Known rows, with every way that one mark hangs from another:
Q_78(Q_761(Q_562)): [1.8, 0.3, 6.2, -0.1, -8.4, 2.8, -16.2, -0.8, -14.0, 15.5, -8.3, 8.0, -15.8, 16.6, -3.4, -9.3, -21.6, -0.7, -45.5, -7.4, -3.9]
Q_312(Q_200 Q_562 Q_581): [17.2, 0.5, 2.5, -3.6, -6.6, -7.0, 6.0, -16.1, 0.2, 14.8, -2.1, -4.5, 4.4, 8.3, 0.7, 0.4, 7.0, -52.1, 6.3, 47.2, -12.2]
Q_312(Q_73 Q_178 Q_200 Q_562 Q_581): [8.6, -1.9, -0.2, -10.3, -8.3, 2.6, 24.6, -2.0, 17.8, 17.0, 0.2, -8.8, 4.0, 6.2, 16.1, -3.8, 11.3, -22.3, 5.1, 78.4, -40.7]
Q_312(Q_581): [5.4, 1.0, -1.2, 26.6, -11.3, -17.8, -9.6, -3.6, -12.2, 18.0, -0.4, -0.6, 2.6, -5.6, -6.3, -0.9, 3.5, -19.8, 1.2, 14.1, 0.4]
Q_73(Q_312 Q_381): [-17.3, -1.5, 2.6, 6.7, 3.3, -12.7, -12.7, -3.3, 5.0, -8.4, -0.5, 2.6, -2.9, -15.5, -11.8, 3.2, 1.9, 9.3, -5.5, -63.8, 48.9]
Q_312(Q_178 Q_562): [0.7, -0.7, 5.1, -33.3, 12.6, -6.4, -3.2, 0.2, -8.2, 7.8, -2.6, -1.3, 1.0, -8.2, 11.0, 1.8, 0.9, 19.0, -7.4, 23.2, -30.5]
Q_312(Q_178 Q_581): [2.7, -0.4, -0.8, 20.9, 4.7, -12.3, -0.9, 0.2, -9.4, 20.4, -1.3, -5.3, 2.3, -5.6, 5.7, -3.6, 3.9, 6.4, -1.7, 30.5, -24.1]
Q_381(Q_73(Q_312)): [-3.8, -0.8, -4.4, 2.5, -1.6, -16.2, -10.8, 7.6, -4.1, -31.2, 3.3, 11.5, -4.3, 8.3, -7.1, 8.5, 1.4, -3.2, 17.5, -70.6, 26.2]
Q_381(Q_73(Q_312(Q_178 Q_581))): [11.4, -1.0, -6.1, 20.7, 7.8, -11.2, 7.0, 11.2, -3.6, -20.0, 2.2, 3.3, -2.0, 8.4, 5.6, 1.1, 5.4, 9.1, 20.3, -35.2, -2.4]
Q_200(Q_312): [-9.9, 1.4, -0.5, 2.8, -5.7, 10.0, -30.1, -0.5, -25.6, -13.0, -0.6, 3.3, 0.4, -7.2, -7.8, 2.2, -2.1, 1.0, -4.3, -48.1, 8.6]
Q_200(Q_312(Q_73 Q_178 Q_562)): [-3.3, 0.6, -1.6, -30.9, -4.1, 24.5, -0.6, 11.9, -6.5, -12.5, 1.8, -0.6, 0.6, -9.3, 11.4, -3.0, 2.8, 30.4, -4.8, 0.7, -30.6]
Q_381(Q_73(Q_312(Q_178))): [-6.5, -2.0, -4.3, -4.6, 12.2, -8.6, -4.2, 11.5, -2.5, -29.4, 2.6, 5.8, -5.1, 6.7, 4.9, 4.2, 1.9, 24.6, 13.6, -55.3, 1.7]
Q_381(Q_73(Q_312(Q_581))): [13.2, -0.5, -6.2, 27.6, -7.4, -18.5, -0.5, 7.4, -5.8, -21.9, 3.0, 7.7, -1.6, 11.1, -6.8, 3.9, 4.7, -18.5, 23.6, -49.0, 23.3]
Q_381(Q_73): [-5.8, 0.4, -4.5, -1.2, -2.4, -14.4, -16.3, 7.1, -13.8, -4.5, 3.1, 10.8, -1.1, 13.3, -3.6, 10.3, 2.4, -2.3, 18.6, -4.5, 15.6]
Q_73(Q_312(Q_178 Q_200 Q_581) Q_381): [-5.1, -3.2, 0.6, 21.9, 14.1, -1.9, 12.1, -11.1, 16.9, 0.4, -1.2, -12.1, -0.7, -2.6, 1.9, -4.8, 8.1, -7.0, 0.1, -16.3, 19.9]
Q_78(Q_761): [-14.0, -3.9, 4.4, 2.9, -7.1, -14.7, -17.6, 3.0, -13.1, 19.0, -6.9, 4.9, 2.4, 13.4, -6.1, 5.4, -26.4, 1.4, -30.6, -11.0, 7.1]
Q_200(Q_312(Q_73 Q_178)): [-19.3, -1.4, -2.5, -3.6, -7.6, 23.2, -10.4, 13.2, -6.7, -10.5, 3.0, 0.0, 0.4, -9.5, 6.3, -2.9, 3.1, 33.2, -5.1, -16.6, -20.3]
Q_312(Q_178 Q_562(Q_761(Q_78)) Q_581): [19.0, 7.5, 5.4, 8.3, 7.3, 4.5, 1.1, -11.1, -7.3, 4.0, -3.2, 3.3, -13.5, 9.1, -7.2, -13.2, -18.7, -10.5, -18.2, 65.3, -36.0]
Q_200(Q_312(Q_73)): [-16.4, -0.1, -4.0, 4.5, -22.8, 15.3, -18.3, 9.7, -9.3, -13.2, 3.5, 5.5, -0.4, -8.3, -5.4, -0.1, 0.5, 5.6, -2.6, -29.9, 4.7]
Q_381(Q_73(Q_312(Q_178 Q_562))): [9.4, 0.2, -0.5, -33.5, 16.2, -5.9, 6.1, 10.4, -1.4, -30.3, 2.2, 4.5, -4.5, 5.8, 10.7, 6.8, 2.8, 20.0, 12.3, -39.1, -8.8]
Q_73(Q_312(Q_178 Q_200) Q_381): [-22.5, -5.2, 4.2, -3.3, 18.6, 2.2, 3.6, -10.6, 17.9, -7.0, -2.1, -8.1, -3.6, -5.8, 2.5, 1.7, 6.3, 7.4, -6.6, -38.5, 21.8]
Q_562(Q_761): [-12.3, 3.6, -1.7, 22.1, -7.9, -4.0, -25.6, -4.2, -14.8, 11.1, -2.4, 15.2, 1.7, 5.5, -24.5, 4.6, -29.9, -2.8, -15.0, -11.7, 3.8]

Rows:
[-6.7, -5.0, -3.5, 18.4, -11.8, 1.3, 14.9, -0.3, 17.8, 18.1, 2.1, -7.7, 2.0, 5.2, 10.5, -6.3, 10.1, -18.3, 4.6, 61.7, -30.8]
Q_312(Q_73 Q_178 Q_200 Q_581)
[-7.4, -0.9, -2.9, 29.7, -17.4, -10.8, 1.3, 5.6, 8.4, 28.0, 1.9, -0.7, 3.0, -9.9, -7.0, -2.3, 9.6, 0.3, 5.0, 40.0, 31.9]
Q_312(Q_73(Q_381) Q_581)
[-11.0, -2.5, -1.7, 27.7, -16.8, -1.6, 6.9, -6.3, 21.2, 26.8, 3.4, -4.7, 2.0, 2.8, -4.0, -2.6, 12.9, -29.5, 9.0, 53.3, 29.4]
Q_312(Q_73(Q_381) Q_200 Q_581)
[-1.0, 6.7, 2.9, -0.7, 4.2, 0.6, -8.6, -6.0, 0.7, -6.7, -2.8, 12.0, -0.9, -3.7, -25.6, 4.0, -28.9, 8.0, -15.8, -54.0, 41.5]
Q_73(Q_312(Q_562(Q_761)) Q_381)
[-8.3, 1.8, -2.4, -14.1, -5.3, 17.2, 6.3, -3.5, 15.4, 11.1, -0.7, 6.2, 2.2, 13.8, -3.7, 0.7, -21.9, -4.7, -10.4, 52.6, -36.3]
Q_312(Q_73 Q_178 Q_200 Q_562(Q_761))
[18.6, 5.9, -0.8, 12.9, 5.6, 1.0, 0.6, -1.8, -13.4, 21.3, -3.7, 5.4, 4.8, 5.9, -8.0, -1.9, -26.4, 6.7, -10.1, 40.0, -33.1]
Q_312(Q_178 Q_562(Q_761) Q_581)
[-2.9, -2.2, 4.9, -35.5, 13.3, 2.0, 2.2, -12.1, 3.8, 7.2, -1.6, -6.1, 0.4, 3.6, 12.1, 3.6, 3.7, -10.7, -4.6, 37.4, -35.3]
Q_312(Q_178 Q_200 Q_562)
[17.4, -1.6, 3.5, -7.3, 7.5, -2.7, 20.3, -11.2, 12.0, -11.5, -1.5, -9.9, 0.8, 2.6, 10.6, -3.7, 6.3, -27.8, -1.1, -4.7, -26.2]
Q_73(Q_312(Q_178 Q_200 Q_562 Q_581))
[21.1, 3.0, 1.7, -6.7, 8.3, 16.8, -2.5, 1.8, -25.7, -4.1, -1.1, -5.5, 3.6, -4.8, 9.1, -4.2, 0.9, 10.9, -1.3, 4.5, -28.9]
Q_200(Q_312(Q_178 Q_562 Q_581))
[14.4, 2.5, -1.2, 11.5, 7.4, 9.0, 6.5, -12.8, -0.6, 19.9, -3.7, 0.7, 5.0, 18.2, -6.2, -1.3, -23.4, -23.0, -6.7, 55.3, -36.2]
Q_312(Q_178 Q_200 Q_562(Q_761) Q_581)
[20.5, 7.7, -1.8, 20.2, -10.2, -5.4, -7.9, -5.3, -15.6, 18.3, -3.0, 10.0, 5.4, 8.0, -20.5, 1.1, -26.9, -21.5, -7.8, 27.9, -7.5]
Q_312(Q_562(Q_761) Q_581)
[-1.6, 0.4, 1.6, 24.6, 14.2, -9.6, 5.8, 0.3, 5.2, 3.7, -1.2, -7.8, -1.7, -15.2, -0.5, -4.5, 4.4, 21.4, -4.0, -29.1, 22.3]
Q_73(Q_312(Q_178 Q_581) Q_381)
[-13.0, -4.7, -1.0, 20.8, -1.9, 4.2, 14.8, -2.4, 22.6, 28.4, 2.3, -9.5, 2.4, 2.0, 7.7, -4.9, 11.9, -1.5, 6.0, 67.5, 5.1]
Q_312(Q_73(Q_381) Q_178 Q_200 Q_581)
[-5.4, -0.7, 1.8, -33.1, -4.4, -1.1, 8.8, 9.3, 8.0, 8.9, 1.9, 0.0, 1.0, -9.2, 13.2, 0.0, 4.7, 23.1, -6.2, 44.3, -35.7]
Q_312(Q_73 Q_178 Q_562)
[-9.4, -0.3, 1.9, -29.2, 5.9, 28.6, -0.7, 9.8, -2.8, -2.8, 0.5, -3.8, -0.2, -12.9, 8.6, -1.6, 4.7, 46.2, -4.3, 7.1, 6.2]
Q_200(Q_312(Q_73(Q_381) Q_178 Q_562))
[-1.1, -0.5, -5.3, 22.1, -12.0, 19.0, -1.9, 13.3, -9.1, -0.3, 3.6, -4.2, 2.0, -7.4, 6.3, -8.1, 5.2, 19.7, 4.6, 6.7, -24.7]
Q_200(Q_312(Q_73 Q_178 Q_581))
[-10.1, -1.9, -1.4, 21.4, -2.9, -2.9, 9.0, 9.1, 11.3, 29.3, 0.7, -6.4, 2.1, -12.0, 5.8, -6.3, 8.9, 27.8, 2.2, 53.5, 7.9]
Q_312(Q_73(Q_381) Q_178 Q_581)
[8.7, 1.7, 0.1, 0.8, -14.9, -7.4, 11.5, 4.0, 8.5, 24.8, 1.4, -1.7, 4.3, -8.7, -0.8, -3.1, 9.8, -3.9, 5.3, 56.7, 23.4]
Q_312(Q_73(Q_381) Q_562 Q_581)
[28.3, 2.9, -4.0, 0.1, -4.3, -16.8, 9.9, 5.7, -7.9, -24.0, 3.2, 6.3, -0.7, 11.7, -0.8, 4.7, 3.5, -21.0, 23.7, -30.1, 13.6]
Q_381(Q_73(Q_312(Q_562 Q_581)))
[-22.6, 0.5, -1.7, 4.9, -12.5, 20.2, -17.7, 7.9, -3.1, -3.0, 3.1, 2.9, -0.4, -12.1, -8.0, 0.1, 4.3, 22.5, -2.7, -23.7, 41.3]
Q_200(Q_312(Q_73(Q_381)))
[25.7, -0.1, -3.9, -2.2, -3.3, -8.7, 15.3, -5.9, 5.8, -26.6, 3.1, 2.2, -0.4, 23.6, 0.8, 5.6, 8.7, -51.8, 27.9, -16.7, 12.1]
Q_381(Q_73(Q_312(Q_200 Q_562 Q_581)))
[15.1, 3.3, 3.7, 2.6, 2.1, -14.2, 6.8, -5.3, 1.8, -1.8, -1.9, -4.3, 0.9, -11.8, -5.2, -0.7, 4.8, -9.2, -0.8, -24.7, 37.5]
Q_73(Q_312(Q_562 Q_581) Q_381)
[-16.2, -4.6, 2.1, -5.1, 9.5, -0.9, 0.1, -9.6, 13.0, -17.6, -0.4, -5.3, -3.5, -0.7, 3.5, 0.8, 4.8, -9.5, -6.8, -43.4, -14.5]
Q_73(Q_312(Q_178 Q_200))
[-6.0, 3.4, 0.7, -22.9, -9.0, 21.6, -9.1, 6.4, -4.5, -5.7, 1.7, 1.6, 0.6, -11.8, -2.5, 1.5, 3.9, 17.4, -1.1, -6.4, 31.6]
Q_200(Q_312(Q_73(Q_381) Q_562))
[7.3, -4.5, -5.4, 19.5, 9.3, -4.7, 14.1, -0.3, 6.9, -20.9, 3.2, -2.3, -2.1, 21.5, 6.6, 1.3, 8.1, -20.3, 25.5, -18.0, -4.1]
Q_381(Q_73(Q_312(Q_178 Q_200 Q_581)))
[-8.2, 0.7, -3.0, 23.4, -1.8, 22.5, 0.3, 11.1, -2.8, 9.1, 3.5, -6.8, 1.5, -9.5, 3.7, -8.1, 6.0, 34.4, 2.9, 12.5, 11.6]
Q_200(Q_312(Q_73(Q_381) Q_178 Q_581))
[-9.0, -3.9, 2.0, -35.4, -3.3, 6.7, 12.0, -1.3, 19.9, 7.8, 1.8, -3.3, 0.9, 3.2, 15.0, 0.1, 8.5, -7.4, -1.6, 55.4, -37.5]
Q_312(Q_73 Q_178 Q_200 Q_562)
[-15.0, -3.7, 4.7, -33.4, 7.3, 10.1, 14.2, -3.0, 24.5, 16.9, 1.0, -7.1, 0.2, -0.7, 12.4, 0.9, 9.5, 9.6, -1.8, 60.9, -1.6]
Q_312(Q_73(Q_381) Q_178 Q_200 Q_562)
[11.6, 2.1, -1.5, -24.6, 1.1, -12.5, -1.1, 6.3, -4.5, -33.2, 3.0, 10.5, -4.2, 9.2, -0.7, 9.2, 1.7, -7.3, 17.8, -52.2, 16.8]
Q_381(Q_73(Q_312(Q_562)))
[18.4, 1.3, 2.1, -8.2, 8.1, -8.7, 7.7, -0.6, -10.4, 18.5, -2.8, -5.9, 3.0, -6.9, 11.3, -2.9, 4.0, 3.7, -1.2, 46.0, -34.3]
Q_312(Q_178 Q_562 Q_581)
[8.0, -1.2, -1.6, -27.0, 2.5, -4.7, 3.6, -5.3, 7.4, -34.7, 2.7, 7.1, -4.1, 21.6, 0.2, 9.6, 4.6, -36.3, 19.7, -38.9, 13.2]
Q_381(Q_73(Q_312(Q_200 Q_562)))
[-19.1, -1.2, 3.5, -0.3, 18.7, -5.3, -3.8, 0.4, 6.7, -6.3, -1.6, -3.5, -3.6, -17.5, 1.1, 0.3, 1.6, 37.0, -10.1, -53.0, 24.7]
Q_73(Q_312(Q_178) Q_381)
[4.9, 0.5, -1.8, 21.6, 4.9, 14.3, -10.9, 2.7, -24.3, -1.9, -0.9, -6.2, 3.2, -6.4, 3.3, -5.9, 0.6, 14.7, 0.0, -10.7, -20.4]
Q_200(Q_312(Q_178 Q_581))
[2.0, 4.2, 1.5, -8.0, 8.9, 3.5, -3.1, -1.1, -2.3, -14.3, -3.8, 9.1, -0.9, -1.1, -11.3, 1.9, -29.1, 19.2, -19.2, -46.9, -19.4]
Q_73(Q_312(Q_178 Q_562(Q_761)))
[-20.9, -3.4, 3.0, 3.8, 4.0, -5.6, -6.4, -14.5, 16.9, -10.1, -0.7, -1.5, -3.2, -2.3, -11.2, 3.7, 4.1, -20.9, -2.2, -51.9, 47.2]
Q_73(Q_312(Q_200) Q_381)
[3.7, 0.7, 2.9, -32.7, 12.8, 19.4, -11.6, 1.6, -22.0, -12.7, -1.5, -2.2, 1.4, -7.3, 8.7, -0.6, -1.5, 25.3, -9.6, -18.6, -27.1]
Q_200(Q_312(Q_178 Q_562))
[1.6, 0.3, 0.6, 31.0, -1.7, -16.4, -1.6, -4.0, 2.4, 0.5, -0.7, -3.4, 0.1, -13.2, -11.8, -1.4, 5.3, -5.9, 0.9, -42.5, 46.6]
Q_73(Q_312(Q_581) Q_381)
[-0.4, 1.7, 7.0, -22.4, 6.2, -9.3, -2.8, -4.9, 4.0, -11.1, -2.1, 0.7, -2.0, -13.9, -7.4, 4.9, 1.6, 4.8, -8.0, -48.5, 39.9]
Q_73(Q_312(Q_562) Q_381)
[10.5, -1.0, -1.2, -2.3, -23.4, -2.4, 16.6, -5.7, 15.9, 14.9, 1.8, -2.7, 4.1, 7.3, 3.2, -1.3, 11.0, -49.7, 8.8, 66.6, -18.2]
Q_312(Q_73 Q_200 Q_562 Q_581)
